(in the rows, 100 means zero)
Known rows, with every step that occurs
momu -> tikave -> tafutor -> vupofad -> disa: 87; 103; 86; 66; 80; 107; 94; 83; 115; 105; 99; 118; 103; 107; 93; 102; 102; 122; 124; 108; 99; 103; 82; 113; 113; 90; 86; 93; 95; 107; 91; 109; 107; 105; 125; 78; 95; 93; 74; 108; 81; 85; 115; 102; 82; 98; 93; 110; 103; 53; 95
vupofad -> disa: 98; 117; 100; 77; 89; 110; 95; 102; 84; 107; 102; 102; 110; 104; 86; 103; 110; 117; 111; 109; 122; 116; 101; 109; 110; 112; 81; 84; 86; 99; 97; 106; 98; 89; 93; 74; 105; 86; 83; 96; 99; 94; 110; 103; 80; 97; 94; 113; 93; 62; 110
muku -> tikave -> tafutor -> vupofad: 84; 89; 86; 94; 99; 101; 90; 81; 145; 103; 106; 130; 98; 110; 112; 103; 86; 104; 124; 89; 77; 90; 74; 107; 106; 66; 106; 115; 114; 112; 93; 106; 107; 132; 140; 105; 92; 113; 99; 118; 65; 90; 106; 98; 101; 102; 99; 100; 115; 85; 82
muku -> tikave -> tafutor -> vupofad -> disa -> fogu: 104; 126; 101; 65; 105; 94; 85; 62; 87; 100; 122; 107; 100; 82; 80; 105; 93; 117; 106; 119; 95; 83; 68; 120; 96; 93; 123; 93; 85; 94; 102; 101; 106; 104; 115; 90; 116; 95; 108; 110; 93; 101; 119; 86; 78; 103; 85; 69; 119; 62; 95
disa -> vupofad: 102; 92; 105; 86; 102; 118; 82; 60; 112; 98; 104; 93; 91; 95; 86; 99; 100; 111; 106; 101; 69; 82; 64; 103; 93; 87; 93; 107; 96; 112; 98; 117; 107; 92; 112; 115; 85; 105; 82; 123; 109; 92; 106; 101; 83; 111; 104; 94; 110; 79; 80
mura -> tikave -> tafutor -> vupofad -> disa -> fogu -> muku: 119; 135; 73; 75; 99; 78; 128; 64; 79; 114; 119; 111; 108; 97; 73; 82; 93; 107; 129; 107; 110; 107; 90; 104; 94; 94; 135; 75; 92; 76; 84; 113; 120; 126; 97; 96; 97; 110; 100; 120; 121; 93; 102; 96; 93; 94; 112; 72; 109; 91; 91
tafutor -> tikave -> momu: 78; 78; 77; 88; 109; 92; 100; 94; 128; 123; 126; 109; 128; 102; 112; 99; 120; 111; 120; 94; 80; 87; 98; 117; 127; 102; 97; 67; 107; 100; 104; 105; 99; 95; 108; 125; 87; 86; 101; 116; 91; 85; 107; 91; 112; 86; 110; 86; 138; 92; 138
muku -> tikave -> tafutor: 78; 114; 67; 105; 117; 94; 78; 102; 122; 105; 106; 115; 118; 107; 124; 88; 74; 120; 117; 113; 108; 98; 93; 102; 94; 71; 97; 126; 114; 109; 90; 99; 97; 142; 115; 105; 108; 109; 122; 102; 66; 90; 100; 108; 103; 84; 96; 99; 125; 103; 113
vupofad -> disa -> fogu -> muku: 134; 134; 84; 80; 104; 80; 125; 78; 68; 111; 119; 102; 107; 92; 76; 88; 107; 100; 120; 106; 123; 115; 102; 98; 90; 109; 133; 69; 86; 78; 89; 112; 117; 112; 86; 101; 96; 99; 108; 113; 125; 102; 98; 94; 91; 98; 106; 69; 98; 96; 91
tafutor -> vupofad: 99; 80; 108; 92; 89; 104; 107; 80; 129; 99; 102; 119; 88; 106; 96; 113; 102; 90; 112; 80; 72; 92; 80; 105; 111; 86; 108; 96; 104; 107; 100; 107; 108; 103; 129; 101; 86; 107; 83; 117; 88; 99; 106; 93; 99; 113; 102; 101; 97; 82; 71
disa -> vupofad -> tafutor -> tikave -> mura: 91; 86; 56; 93; 113; 107; 79; 89; 111; 100; 111; 131; 122; 124; 88; 112; 98; 129; 104; 103; 72; 105; 80; 100; 111; 109; 72; 90; 86; 111; 103; 110; 89; 68; 108; 92; 91; 81; 92; 132; 93; 73; 133; 91; 133; 109; 81; 100; 120; 83; 112
tikave -> tafutor -> vupofad -> disa: 85; 104; 92; 71; 83; 109; 93; 79; 113; 108; 105; 126; 98; 116; 82; 112; 102; 119; 129; 101; 106; 109; 84; 108; 120; 95; 81; 91; 101; 107; 93; 109; 105; 101; 121; 74; 101; 94; 75; 103; 85; 93; 115; 107; 79; 102; 96; 115; 96; 53; 87
fogu -> muku -> tikave: 121; 127; 75; 111; 114; 95; 103; 131; 100; 107; 109; 94; 135; 83; 130; 70; 98; 93; 107; 92; 112; 120; 109; 109; 88; 84; 129; 93; 84; 100; 87; 113; 110; 145; 85; 121; 83; 111; 120; 125; 80; 82; 86; 87; 112; 89; 105; 89; 115; 111; 117
mura -> tikave -> muku: 84; 101; 81; 79; 120; 105; 120; 75; 83; 120; 104; 95; 120; 103; 93; 77; 71; 111; 118; 106; 110; 106; 91; 108; 123; 106; 130; 96; 101; 83; 101; 120; 99; 109; 86; 119; 75; 111; 94; 107; 113; 75; 114; 87; 88; 96; 117; 89; 136; 99; 135
fogu -> disa -> vupofad -> tafutor: 111; 115; 72; 94; 74; 109; 84; 64; 115; 98; 110; 107; 102; 131; 71; 94; 81; 123; 109; 109; 79; 97; 62; 93; 91; 64; 80; 91; 93; 123; 88; 114; 96; 107; 96; 82; 103; 102; 97; 101; 113; 70; 114; 110; 79; 115; 100; 116; 118; 81; 80
mura -> tikave: 87; 119; 90; 94; 96; 100; 109; 100; 85; 109; 93; 84; 121; 91; 94; 74; 80; 111; 88; 106; 90; 94; 93; 123; 100; 88; 109; 102; 89; 81; 97; 95; 98; 122; 90; 94; 102; 117; 84; 114; 118; 75; 113; 101; 106; 91; 119; 105; 127; 100; 129
disa -> vupofad -> tafutor -> tikave: 95; 109; 55; 112; 91; 122; 90; 75; 138; 127; 117; 133; 102; 113; 96; 104; 88; 106; 101; 99; 56; 87; 66; 119; 117; 53; 101; 90; 82; 126; 88; 106; 99; 97; 109; 80; 101; 96; 92; 119; 90; 65; 128; 81; 117; 114; 100; 113; 131; 82; 93
muku -> tikave: 105; 116; 92; 108; 115; 104; 81; 131; 105; 100; 106; 90; 128; 81; 131; 83; 94; 102; 91; 99; 100; 103; 99; 118; 91; 82; 116; 110; 81; 107; 98; 103; 99; 129; 93; 113; 97; 107; 117; 117; 71; 85; 97; 87; 105; 92; 94; 97; 121; 100; 122
momu -> tikave: 106; 94; 80; 86; 90; 99; 102; 114; 103; 87; 85; 80; 108; 75; 129; 69; 96; 108; 82; 116; 83; 79; 96; 110; 82; 88; 115; 108; 83; 100; 95; 98; 104; 109; 113; 114; 85; 104; 97; 117; 86; 77; 102; 89; 109; 92; 95; 85; 116; 99; 122
fogu -> disa -> vupofad -> tafutor -> tikave: 103; 111; 45; 108; 87; 119; 90; 80; 131; 123; 116; 132; 107; 118; 98; 104; 91; 112; 101; 95; 60; 92; 73; 117; 116; 53; 99; 84; 82; 118; 87; 113; 102; 99; 107; 83; 100; 94; 95; 116; 96; 60; 119; 88; 116; 118; 108; 112; 135; 73; 92

Rows
124; 129; 77; 77; 101; 79; 123; 64; 84; 111; 120; 115; 102; 98; 75; 91; 100; 103; 132; 106; 114; 110; 94; 97; 94; 100; 132; 74; 97; 82; 87; 114; 120; 119; 101; 99; 96; 103; 106; 115; 115; 102; 99; 96; 90; 99; 106; 70; 100; 91; 81 | tikave -> tafutor -> vupofad -> disa -> fogu -> muku
70; 90; 93; 75; 102; 83; 106; 88; 103; 111; 116; 79; 140; 99; 95; 73; 102; 122; 117; 107; 89; 88; 93; 117; 111; 109; 98; 75; 110; 84; 103; 100; 94; 113; 93; 123; 91; 102; 93; 116; 115; 82; 108; 105; 96; 76; 119; 89; 140; 100; 154 | mura -> tikave -> momu
94; 115; 82; 75; 88; 104; 98; 88; 112; 112; 108; 125; 113; 110; 93; 99; 102; 116; 135; 97; 112; 118; 88; 111; 115; 88; 94; 87; 95; 105; 86; 116; 109; 120; 115; 81; 93; 97; 84; 113; 80; 87; 108; 102; 83; 98; 99; 110; 102; 57; 92 | fogu -> muku -> tikave -> tafutor -> vupofad -> disa
101; 89; 46; 91; 112; 104; 79; 95; 104; 96; 110; 130; 128; 130; 90; 112; 103; 135; 105; 100; 75; 110; 87; 98; 109; 107; 69; 84; 83; 105; 102; 117; 91; 71; 106; 95; 91; 80; 94; 128; 99; 69; 125; 96; 129; 112; 89; 98; 125; 74; 111 | fogu -> disa -> vupofad -> tafutor -> tikave -> mura
91; 87; 54; 98; 113; 100; 86; 102; 108; 100; 109; 132; 125; 126; 92; 113; 98; 127; 102; 103; 83; 111; 94; 98; 112; 112; 73; 87; 86; 106; 102; 103; 86; 71; 102; 88; 95; 80; 98; 124; 91; 75; 129; 90; 138; 105; 80; 102; 115; 90; 119 | vupofad -> tafutor -> tikave -> mura
98; 84; 75; 75; 114; 105; 114; 84; 96; 105; 96; 91; 110; 91; 116; 73; 83; 109; 115; 114; 107; 97; 93; 100; 110; 106; 135; 99; 98; 95; 102; 121; 104; 101; 104; 133; 62; 102; 102; 111; 90; 78; 109; 77; 90; 96; 100; 74; 127; 101; 131 | momu -> tikave -> muku
99; 101; 106; 71; 81; 111; 98; 89; 104; 106; 101; 116; 102; 106; 83; 112; 112; 110; 117; 94; 101; 110; 87; 114; 119; 103; 88; 81; 89; 104; 97; 110; 105; 93; 112; 77; 96; 91; 72; 107; 92; 93; 114; 98; 79; 108; 94; 113; 92; 51; 89 | tafutor -> vupofad -> disa
97; 99; 80; 91; 103; 90; 100; 70; 135; 102; 113; 130; 99; 103; 105; 98; 85; 101; 128; 91; 80; 89; 73; 106; 101; 67; 124; 105; 108; 105; 90; 109; 113; 136; 135; 109; 92; 115; 107; 122; 74; 94; 103; 93; 100; 102; 102; 83; 117; 90; 75 | disa -> fogu -> muku -> tikave -> tafutor -> vupofad
103; 119; 103; 62; 100; 93; 91; 52; 86; 99; 123; 112; 90; 90; 68; 110; 96; 115; 109; 119; 94; 81; 70; 113; 100; 100; 118; 89; 91; 91; 103; 99; 107; 93; 117; 84; 117; 94; 102; 104; 104; 107; 121; 91; 74; 105; 88; 69; 110; 63; 85 | tikave -> tafutor -> vupofad -> disa -> fogu
83; 81; 90; 92; 92; 98; 99; 66; 143; 102; 104; 135; 85; 119; 97; 113; 89; 103; 127; 90; 77; 88; 74; 98; 111; 74; 99; 110; 121; 110; 94; 105; 108; 118; 141; 98; 93; 110; 90; 110; 80; 98; 107; 105; 98; 106; 103; 102; 105; 85; 68 | tikave -> tafutor -> vupofad
87; 86; 59; 84; 95; 96; 93; 76; 133; 120; 132; 113; 131; 118; 97; 96; 112; 124; 125; 100; 70; 88; 80; 116; 123; 84; 87; 62; 103; 109; 98; 114; 97; 99; 105; 116; 89; 87; 100; 116; 102; 70; 111; 97; 99; 96; 113; 93; 148; 80; 127 | fogu -> disa -> vupofad -> tafutor -> tikave -> momu
84; 78; 78; 86; 87; 96; 101; 73; 145; 96; 96; 123; 90; 106; 111; 98; 86; 106; 118; 97; 69; 78; 72; 102; 102; 68; 107; 112; 114; 110; 92; 104; 110; 122; 149; 104; 85; 111; 89; 118; 72; 86; 108; 98; 102; 101; 99; 94; 112; 86; 80 | momu -> tikave -> tafutor -> vupofad
126; 126; 69; 73; 100; 78; 125; 69; 87; 108; 116; 109; 105; 91; 84; 81; 99; 106; 127; 112; 110; 102; 91; 101; 88; 94; 137; 76; 91; 83; 84; 113; 122; 123; 104; 104; 92; 104; 104; 120; 110; 94; 100; 92; 93; 95; 104; 66; 107; 91; 87 | momu -> tikave -> tafutor -> vupofad -> disa -> fogu -> muku
98; 97; 47; 90; 112; 118; 105; 62; 114; 128; 119; 128; 110; 122; 97; 98; 81; 114; 127; 97; 91; 108; 79; 104; 134; 82; 121; 81; 95; 107; 95; 135; 104; 96; 99; 112; 73; 95; 102; 107; 99; 64; 118; 78; 95; 115; 112; 93; 142; 78; 107 | fogu -> disa -> vupofad -> tafutor -> tikave -> muku
66; 117; 65; 94; 103; 91; 98; 80; 108; 111; 98; 112; 113; 114; 97; 83; 65; 127; 114; 117; 100; 92; 89; 106; 98; 74; 93; 120; 119; 90; 90; 95; 97; 136; 109; 90; 111; 118; 100; 100; 99; 82; 110; 120; 104; 82; 113; 104; 131; 104; 116 | mura -> tikave -> tafutor
120; 97; 82; 79; 96; 113; 81; 73; 96; 90; 104; 93; 101; 107; 91; 99; 107; 121; 108; 92; 73; 92; 76; 101; 90; 88; 86; 94; 92; 100; 97; 134; 111; 99; 108; 119; 82; 103; 86; 116; 123; 82; 93; 115; 78; 117; 119; 92; 119; 62; 78 | fogu -> disa -> vupofad
126; 134; 82; 91; 112; 92; 101; 108; 93; 107; 119; 98; 129; 76; 114; 78; 99; 97; 110; 97; 106; 110; 93; 119; 90; 84; 142; 84; 74; 96; 89; 114; 113; 138; 94; 115; 90; 108; 117; 130; 84; 85; 97; 79; 99; 95; 98; 74; 120; 91; 108 | tafutor -> vupofad -> disa -> fogu -> muku -> tikave
